Each row comes from the steps of one walk. Every step used is in the known rows, and no mark comes twice. Write the walk behind each row, first mark first.
Known rows:
B/V/M/G: [-10  -1   7  12   8  -3   9  17  -3  -5   6   6 -12  -6 -11   2 -12  -3
  18  16  -9  -9 -16]
B/H/K/F: [ 10   0   7 -22   6  -8  -5   1  -6   3 -17 -36   3  -6  24  17  -8  10
  -2  15  -6  12  -8]
S/V/K: [  7  -6   0   0 -11  16  11  -1 -10  -9   7   1  -8 -10  -3   8   6  -9
  -6  10 -12  -1  -5]
H/K/F: [  8  -3   0 -13   6  10  -7  -2  -3   5  -6 -38  -1  -8  17  13  -1   6
 -13   6 -10   2 -11]
B/H/K/F/S: [ 10  -4  14 -22   7  -8  -3  -3  -4   3 -15 -40   7  -5  24  16 -13  17
  -8  19  -7  14  -9]
H/K: [  6  -8   4 -11   2   7   1  -5  -9   8  -1 -27  -1  -8  18   8   2   9
  -6   8 -12   0  -9]
V/M/G/E: [-13  10   5   9   8  -1   4  -3  -4   5  -7  -6 -16 -13   4 -13 -18   0
  20  17  -9 -10 -13]
E/G/M: [-19   5  -1  -9  16  -1   0   2  -5   2  -8   8 -28 -21   3  -2   2  12
  20  14  -3  -9 -11]
F/B/H: [-10  -2   7  -8   0  -3   0  -4   1  -7  -5 -19   4  -3  18   2 -14   6
  13  20  -6  14  -3]
G/M: [ -4  -2   0 -14   2   6   1   5   6   6   0  -3 -21 -19  15   9   6  -3
  13  13  -8   1  -2]
S/V/K/F/B: [  5  -4  -3   3 -11  20   3   0  -4 -16   3  -9  -4  -6  -5   9  -2 -10
 -12   5 -11   6  -5]
F/S: [ -4  -6  16  -8   8   8   4  -9   5   6  11 -22   2  -9  16   2  -5  16
   0  24 -10  -2 -10]
H/B/V/M: [-13   1   2   6   4  -5   0  13   6  -9  10   7   0   4  -8  -4   2   0
   7   9 -11  -1  -2]
K/F/S/V/M: [  3  -2  10  -2   5  11   0   6  11  -6   5 -16   0  -8   0   6 -13   3
  -7  14  -9   0 -10]
K/F/S/V: [  6   2   8  -8   5  13  -3   5   9  -5   5 -19   2  -9   6   7  -9   6
  -7  17  -8  -2  -9]
F/B/V/M: [-16 -10   4  12  -2   7   4   7   3 -13   9  -1  -1   4  -5   1 -13  -5
  11   7 -12   8  -9]
V/K: [ -2  -9   0  -2   2  12   6 -18  -6   0   6 -24 -10 -10  13  10   8  -1
  -7  10 -12   0 -10]
H/B/V/K: [ -8   0  -1   3   0   1   0   3  -2 -10   9  -3   1   4  -3   2   9   0
  -4   9 -12   1  -3]
S/F: [  2   0  19 -11  16  17  -9   2   3   0  -1 -18  -5  -4   9  -2   8  -1
  10  11  -8  -3  -6]
E/G: [-19   8   0  -5  20   0   0  -5  -9   2  -1  -1 -15 -16   4  -6   1  17
  18  17  -4 -15 -16]
M/G: [ -7  14   4  -1  14   1   4   2  -4   4  -2 -14 -11 -19   6  -6  -9   8
  19  30  -6 -17 -14]
F/B/H/K: [ -4  -7   9  -9  -3  -3  -1  -5  -6  -5 -12 -28   8   0  19   5 -15   9
   2  15  -9  19  -4]
V/K/F: [  1  -3  -4  -5   6  14  -1 -15  -1  -3   1 -34  -9 -10  12  15   5  -3
 -13   7 -11   0 -12]

Write each row's walk:
[ -7   2  -4   0   5  11 -10   8   8 -12   3 -18   1   0   5   9 -10  -3
   3   8 -10   5 -10]
K/F/B/V
[  3  -5   0  -8   1  12  -9  -4  -2  -1  -8 -39   3  -3  16   8  -8   6
 -13   3 -11   9  -9]
H/K/F/B
[ -3  -5  -1  -4   2   7  -3 -15  -1 -11  -6 -38  -2  -4  13  14  -6  -1
 -12   9  -9  14  -9]
V/K/F/B/H
[-16  12   1  10   4  -8  -3  11   0  -6  -1  10  -3   3  -7 -14  -8   1
  14  12 -10  -5  -5]
H/B/V/M/G/E
[ 13  -7   9 -11   0  11  -2   1  -2   1  -4 -31   5  -5  11  11  -7  10
 -20   8 -11   6 -10]
H/K/F/S/V
[-13  -5   1   4  -3   9   1   6   1 -12   9  -3   2   3   3   3  -8  -1
  10  12 -11   6  -8]
F/B/V
[ -4  -5  -4   1   2  17  -3 -17   1  -9   1 -36  -5  -4  10  11  -2  -3
 -14   5 -12   8 -11]
V/K/F/B
[ -6  -1   3   2   4   1  -4   2   5 -11   7 -14   5   6  -3   4   2   6
 -13  10 -12   4  -5]
H/B/V/K/F/S
[ 11 -11  12  -4   0  10   0   2  -1   0  -4 -29   3  -5   4   9 -12   8
 -20   6 -12   7 -10]
H/K/F/S/V/M
[ -7  -9  22   7   9  16  -7  11   5 -14   0  -8  -2   9  -6  -3  -5  -8
  10   3 -11   9  -7]
S/F/B/V/M
[-11 -11   1   9  -6  12   4  -3  -4 -15   8 -10  -1   5   1   8  -5  -4
  -1   7 -13  10  -9]
F/B/V/K
[-11   4   4  11   4  -2   5  13  -7  -2   0  10 -13  -3  -5  -2 -15  -4
  20  14 -10  -8 -15]
B/V/M/G/E
[ 10  -2  -3  -1  -7  18   4   2  -5 -12   4  -7  -7 -10  -3  12   3 -10
 -10   7 -11  -1  -6]
S/V/K/F
[ -3  -9  18   4   6  21  -8   2  -1 -16   0 -16  -2  10  -2   1   1  -7
   1   3 -12  10  -7]
S/F/B/V/K
[-10   6  -1  -1   3  -3  -3  12   3  -7  10   4   3   3  -1  -2   6   3
   7  13 -10  -2  -2]
H/B/V
[ -5  -5  19   0   8  18 -10  10   2 -13   0 -11   0   9  -1  -2  -1  -5
  10   6 -10   7  -6]
S/F/B/V
[  7  -2   0  -2 -11  10   3   1  -6 -18  -5 -11  -2  -4  -1  12  -6  -8
  -9  10  -9  12  -4]
S/V/K/F/B/H
[ 15  -3  14 -19   0  -6  -1   4  -6  -2 -15 -29   8  -5  16  15 -14  13
  -9  17  -7  14  -6]
B/H/K/F/S/V
[  1  -8   5  -3   7  14   0 -18   2  -2   3 -40  -4  -8  13  13  -1   6
 -19  11 -11   4 -13]
V/K/F/S
